What can hang from each mark:
k543: k122 k197 k420
k856: k197 k470
k122: k420 k543 k856
k470: k432 k754 k856
k420: k70 k122 k197 k470 k543 k754
k70: k420 k856
k432: k122 k197
k197: k420 k856

Every row comes from one small tree of marks. The marks that hang from a mark follow it in brackets, in the order of their numbers. Every link used is in the known rows. Which tree was each row made from?
Known rows:
k122{k420{k70 k197 k470 k754} k543 k856}: [-16  38   5   1  -6  14 -25 -17  18  35   4   1  -1   8  -6 -18 -35   7
  -6  24   1  14  -5   0  48  -5  46  21  15 -11 -27]
k470{k432{k122{k420{k543 k754}}} k856{k197}}: [-19 -49   3 -14 -11   5   2  -2  27  16  14   6   4  15   8 -17 -29   1
  -5  16   8  11  -3   0  13  10  45  27   8  -1 -23]
k420{k70 k122 k470 k543{k197{k856}} k754}: [-27  -1 -20  -4  -9   7 -35 -22   9  31  10   1 -16   9   3 -35 -73  16
  40  18   2   9   1   4  46  -5  17  -2  18 -20  -3]
k470{k432 k856}: [-32 -41   9 -20  -7   3   3   9  28  25  13   8   1  11  11 -21   2   5
   1  11   8   0  -7   3   9   1  32   3   0   1 -29]
k70{k420{k197}}: [-32 -11 -13   4  -8  14   3  -3   8  29  17   0   4 -10   0 -21  -7   2
   2  13 -12   2  -8  -7   7   7   8 -17   6   6 -22]
k856{k197{k420{k543{k122}}} k470{k754}}: [-19 -31 -11  -9  -8   7  -1  -8  20  27  12   3 -13   1  10 -14 -11  15
   5  18 -10  -9  -1  -2  35  15  28  36  17  -9 -31]
k432{k197}: [-31 -14  -4  -7  -9   8  -2   4  22  33  20  11  -4  -4  11  -3   2  10
 -12  14  -1   3  -3  -7   5   3  13  -4   5  -3 -30]
k70{k420{k470}}: [-29 -27  -9  -2 -13  11   5   0   9  37  16  -1  -4 -13   5 -29  -7   2
   5  16   4   3 -10   6 -16   2   5  15   2  -4 -19]
k197{k856}: [-32 -12 -11 -13  -9   5  -2   5  22  39  15   5  -4   2  10 -17   3  18
   7  16   1 -15   0  10  14   3  14   3   3  -8 -33]
k432{k122 k197{k420{k70{k856} k470}}}: [-19 -32 -11  -3 -12   1   0   2  16  24  18  12  -7 -13  11 -12   7  16
   0  25  14  12   1   9  -4   3  11  15  10 -23 -37]
k856{k197{k420{k70}} k470{k754}}: [-21 -34 -18  -6  -5   5  -5  -3  17  33  12   1 -12  -1   0 -19  -5  24
  16  16  -9 -13   2   0  26   6  28  56  11 -13 -38]
k420{k470{k856} k754}: [-24 -37   2 -13 -10   4  -7  -9  20  29  15   2 -16   7  16 -30 -14   7
  12  13  11   2 -10  10 -18  -1  12  35   3 -10 -16]
k122{k420{k197 k470{k754}} k543 k856}: [-19  39  16  -2  -5  17 -17  -8  25  37   5   5   8   6  -2  -3 -16   0
 -25  20   6   8  -6   5  35  -3  65  19  14  -1 -37]
k70{k856{k470{k432{k122}}}}: [-29 -17   3 -14  -6   5  13   5  25  23  12   9  -2  -3   8 -22  10  19
  12   9   9   7  -2   3   4   7  34  34  -4  -4 -36]
k470{k432{k197{k420{k543}}} k754 k856}: [-31 -47   3 -23  -8   8 -12   7  36  21  15  10  -7  15  18  -1  -1  10
  -2  15   1  -1   0  10  31  -1  48  15   9   5 -27]
k420{k70 k122{k543} k197{k856{k470}} k754}: [-26  17 -19   4  -1   6 -28 -22   9  41   6   1  -7   9  -9 -28 -43  14
  26  18 -15   0   0  -7  57  -3  30 -12  19 -12 -22]
k70{k420{k470} k856{k197}}: [-30 -27   5   3 -11  16  14  -3   5  25  16   1  -6 -12   1 -32 -13  -1
  10  18   8   6 -15   2  -5  10  34  54  -1  -2 -24]
k420{k70 k122{k856} k470{k754} k543}: [-21  12 -14  -6  -1  12 -31 -17   7  31   5   2  -7   8  -8 -35 -68  12
  21  20  11   8  -5  -7  20  -6  42  18  16 -20 -13]
k70{k420 k856}: [-32 -10  -8  -8 -11  14  16  -2  12  23  15   3  -1 -11   4 -25   8   9
  12  14  -2   4 -13   0  -4   8  20  18  -5   4 -17]
k420{k122 k197{k856} k470 k543}: [-31  11  -3   9   1  11 -27 -13   7  34  12   2  -2   3   0 -33 -60   7
  11  22   4   5  -5  -2  26   3  35 -29  25 -14 -30]
k856{k470{k432{k122 k197}}}: [-27 -37   0 -10  -8   4   2  10  29  33  16  10  -1  -5  11  -9   6  15
  -6  12   5   7   7   3  11   5  24  25   2  -4 -39]
k420{k70{k856} k122 k197 k754}: [-31  22 -21   4  -2  13 -19 -26   0  17   9   1  -9   6 -12 -32 -42   9
  36  12  -8  10  -5 -20  11   0  22  -4   9  -7 -13]
k197{k420{k122 k470}}: [-29 -14 -14  -3 -11   2  -7  -4  11  27  11   4 -12  -3   5 -26   7  13
  -1  23   8  -6  -6   9 -26   1  10 -12  11 -21 -31]
k856{k197{k420{k70}} k470}: [-21 -35 -15  -1  -5   1  -1   0  14  32  13   2 -10  -6   0 -27   0  26
  12  21 -10 -10  -1  -2  27   9  18  37  13 -18 -42]
k432{k122{k856}}: [-18 -12  -8 -12  -8   4   7   3  23  20  14  12   7   0   5 -14   7  10
 -15  14  12   1   1  -1 -13   8  19   4  -1 -12 -28]
k543{k197 k420{k70}}: [-22  -3 -12 -10 -15   7 -11   0  17  31  13   5  -4  -9  12 -21  -3  15
   0  12  -5  10   9  10  38  -3   0 -22  10 -13 -22]
k197{k420{k122 k470 k543} k856}: [-30 -13 -16  -6 -10   3 -18  -5  16  32  11   3 -13   2  10 -30 -14  24
   8  31   5 -13  -2  20  17   3  22 -14  19 -24 -32]
k197{k420{k70 k122} k856}: [-30 -11 -31  -6 -11   0 -16  -3  12  34   9   2 -10   0   0 -27   4  26
  18  29  -3 -19   3  14  18  -1  12 -11  11 -23 -33]
k420{k70 k122{k856} k197 k543 k754}: [-25  28 -23   2   2  16 -36 -29   5  14   7   1  -6  15 -12 -34 -72  15
  21  18 -14   9  -2 -26  47   2  29 -25  20 -10  -7]
k197{k420{k70 k122} k856{k470{k432}}}: [-33 -25 -23  -7 -10   0 -18   3  18  37   7   1 -12   1   0 -28   7  31
  20  28  -2 -18  10  21  35  -2  25  15  10 -21 -42]

Which tree is each row?
[-30 -19 -10 -13  -9   6  -6   1  15  26   8   2 -15   1   4 -25  -1  18
  30  17  11  -1  -2  14  11  -5  24  32   5 -19 -35]
k197{k420{k70{k856} k470{k432 k754}}}
[-14 -10 -18 -15 -12  -6   7  -6  23  25  12  13   2   2  10  -9   1  12
   3  12  -2  10  -1   0  29   5   5 -37  11 -17 -18]
k432{k122{k543{k197{k420{k70 k754}}}}}
[-24   6  -7  -7 -12  13 -13  -4  14  25   8   5  -5  -3   5 -27   2   8
 -28  20   4   0   4   8 -11   1  23 -10   5 -13 -24]
k543{k420{k122{k856}}}
[-20 -39   3 -10 -11  10 -15   0  13  37  10  -1 -11  -1   8 -34 -27   3
   5  17  14   8   2  18  13  -7  30  42  11 -17 -31]
k543{k420{k70 k470{k432 k754 k856{k197}}}}
[-26 -19   4 -12 -17  11  -6  -3  28  20  10  10 -16   1  17  -7  20   2
 -17  24   3  -3   6   8  29  10  19  27   0  -6 -26]
k543{k122{k856{k470{k432{k197{k420{k754}}}}}}}
[-29 -44   5   3  -9  11   1   2  12  27  17   2   5  -8   4 -28 -14  -8
   0  17   8  11  -7   8  -2   3  23   9   7   1 -28]
k70{k420{k197 k470{k432{k122} k856}}}
[-32  -4  -4   1  -1   8 -11   2  20  38  16   3   0  -3   5 -19  -3  18
   6  15  -8  -9   2   4  33   4  22   1  11  -3 -44]
k420{k197{k856{k470}}}
[-27 -28   4 -14 -15   4  -3  -2  26  31  12   8 -10  10  15 -16 -19   1
  11  11  17   8   4  18  20  -2  23  15   3 -11 -22]
k420{k470{k432{k122{k543{k197{k856}}}}} k754}
[-22   2 -14  -9   1   8  -1 -12   9  24  12   4  -4   2  -3 -35 -51  23
  34  15  -6  12 -13 -23  48  10  26   5  14 -15 -19]
k420{k70{k856{k197}} k543}
[-23   3  -5 -15 -11   5   0  -9  21  23  15  11  -2   0  18 -11 -23   2
   2  12  -6  11  -5 -11  49  13   1 -47  14  -4  -9]
k420{k543{k122 k197}}
[-36   8  -8   7  -7  18   3 -11   4  18  13   3   3  -9  -7 -27 -10   0
   8  16  -6   7 -12  -9  -4   8  32  -6   3   8 -19]
k70{k420{k122 k197} k856}
[-12 -13   8  -8  -7   1  -3  -5  14  44   9   6  -3  -3   8 -34 -21   4
  -8  21   4  13 -11   5  35   0  29  -5  19 -23 -29]
k122{k543{k420{k70 k470{k856{k197}}}}}
[-17  -4   1  -3  -5   7  -3 -17   3  30  11   3 -13  -6   4 -39 -61   2
  31  23  11  20 -16 -13  42  11  19  20  17 -24 -18]
k420{k70{k856{k197}} k470 k543{k122}}
[-23   7 -15  -8 -17  13 -27 -13  16  19   8   6 -11   2   6 -24 -15  11
  -5  16  -3   7  14  11  32  -4  16  -7   5 -12  -9]
k543{k197 k420{k70 k122{k856} k754}}
[-15 -21 -21 -10 -11   6 -14  -7  24  11  15  13  -8   2  11  -8  -8  24
  -8  26  -1   7   7   0  27   6  15   4  12 -20 -22]
k432{k122{k856} k197{k420{k70 k543 k754}}}
[-32  -4  -8   8 -11  14 -13 -17   5  37  11  -1  -6  -2  -1 -28 -31  -6
   7  21  -4   2  -8   7  16   1  27  -5  12  -2 -15]
k70{k420{k122{k543} k197{k856} k470 k754}}
[-24 -39  -8 -13 -13   1  -6  -6  20  22  14   3 -20   5  18 -27  13  17
   8  20   4  -8  -7  18 -13   0   5  17   8 -17 -25]
k197{k420{k470{k856} k754}}
[-32 -49   4 -20 -10   5 -10   4  33  16  16  10 -10  13  20 -12   0  13
  -4  20  -1   3  -2   7  32   3  32   1   9  -1 -25]
k470{k432{k197{k420{k543 k754}}} k856}
[-29  -4  -6   7  -1   7 -22  -4   6  45  14  -1  -5  -6  -3 -34 -37  12
  28  20   6   1  -2   5  33  -5  14  10  16 -20 -41]
k420{k70 k197{k856} k470}
[-34 -13 -13   3  -9  14  -2  -1  11  34  17   0   3  -9   2 -21  -5   5
   5  18 -11  -6  -4   4  20   5  13  -7   6   4 -27]
k70{k420{k197{k856}}}
[-25 -20   9 -14 -14   7  -3  -3  27  22  10  10  -7  11  12 -16 -17  -1
   0  10  18  12   3  12  17  -1  30  19   0 -10 -19]
k420{k470{k432{k122{k543{k197} k856}}} k754}
[-29  -9 -18  -2 -13  17  -9 -19  10  26  15  -2  -9  -2  11 -23 -34  -1
  15  20 -17   2  -5  -2  45  12   2 -17  13   4  -5]
k70{k420{k197{k856} k543{k122} k754}}
[-21 -25   0  -9 -18  -1  -4  -4  19  25  14   9 -11  -7  19 -15  11  -3
   5  23   7   5  -2  14  37   5  -4 -15  11 -16 -21]
k543{k122 k197{k420{k70 k470{k856}}}}
[-31 -38  -7 -10 -14   3 -12  -7  18  18  10   3 -19  11  10 -29   1   9
   6  22  10  -5  -3  16 -17  -1  22   9   7 -15 -23]
k197{k420{k122 k470{k432 k856} k754}}
[-22  -7 -19 -17 -14   7  -6 -15  21  12  10   5 -19   7  17 -19   0  16
   1  23  -9  -5  -3   1  28  12   1 -17  11 -15 -12]
k197{k420{k543{k122{k856}} k754}}
[-29  -9   1 -13  -2  13 -18  -5  16  31  10   4 -12   4   5 -24 -59  14
  37  14  13  21  -5  -2  46  -5  43  37  12 -11 -23]
k420{k70{k856} k470{k432{k197} k754} k543}
[-23 -13  10  -8 -25   9 -10   0  20  38  13   7 -13 -13  29 -16   6  -8
 -17  23  14   6  11  35  38   4   1  -5   9 -15 -26]
k543{k122 k197{k856} k420{k470}}
[-28   0  12  -3  -7  19 -21 -18  16  16   9   3 -15  11  11 -25 -56  -9
   8  17   6  16  -2  -5  47   9  26  -2  14  -7 -16]
k420{k197 k470{k432} k543{k122{k856}} k754}
[-26 -20  11  -3  -1   9 -14  -4  18  32  16   3  -2   3   7 -20 -21  -1
   7  10   9   3  -9   5  -2  -3  33  21  13  -2 -34]
k420{k197 k470{k754 k856}}
[-25   3   6   2  -4  10 -16 -12  11  36  14   3  -7  -3  13 -26 -47  -2
   9  23   5   8  -7   2  47  10  14 -22  24 -14 -30]
k420{k197{k856} k470 k543{k122}}
[-27   0  -6  -3  -9  13 -13   0  16  35  13   2  -4  -7  11 -24   0  12
 -13  18  -5  -2   6  14  20   2  12 -20  13 -10 -38]
k543{k420{k197{k856}}}
[-15  10 -12  -6 -12   4   0 -11  23  34  12   6   8   3   5  -4 -11   6
  -9  17  -1   9  -1   2  16   5  24 -16  14  -6 -27]
k432{k122{k420{k197{k856} k754} k543}}
[-26   0 -21 -14  -8   8  -3 -15  11  24  11   1 -15   5   2 -30 -21  21
  40  10  -4   5  -7  -9  12   0   6  24  -1 -11 -11]
k420{k70{k856} k754}
[-21  27 -19   0  -3  12 -19 -14  11  34  11  -3   5  -1  -6 -20 -47  19
  13  18 -14  14  -6 -16  38   2  17 -21  22  -6 -26]
k122{k420{k70 k197 k543}}
[-24  18 -10   9  -2   7 -25 -27  -1  37   7   1  -9   6 -10 -34 -60  -1
  24  16   0  16 -10 -15  22  -6  23 -21  21 -19 -17]
k420{k70 k122{k543} k197 k470 k754}
[-23 -16 -17  -8  -9   5 -14 -14   7  37  12  -3 -19   1   4 -36 -36  13
  35  13   7   6  -6   0  -2  -6  -4  31   6 -21 -15]
k420{k70 k470 k754}
[-18   1  -9  -6 -18  11  -1 -19  12  32   9   0 -13  -4   5 -16 -16  -1
  11  21  -1   8  -4  -4  18  11  12  45   5  -6 -18]
k543{k122{k420{k70{k856{k197 k470}} k754}}}
[-27  14   0   5  -8  13 -11  -5  14  38  13  -2   2  -6   0 -15 -18   5
  -6  17   5   9  -5   2  -8   0  21   8  13  -4 -38]
k122{k420{k197 k470}}
[-25  -4 -17 -12  -4   2 -18  -4  22  36  14   5  -2   1   7 -25 -39  32
  32  15 -12   4   3   0  81   1  13 -12  17 -13 -21]
k420{k70 k543{k197{k856{k470}}}}
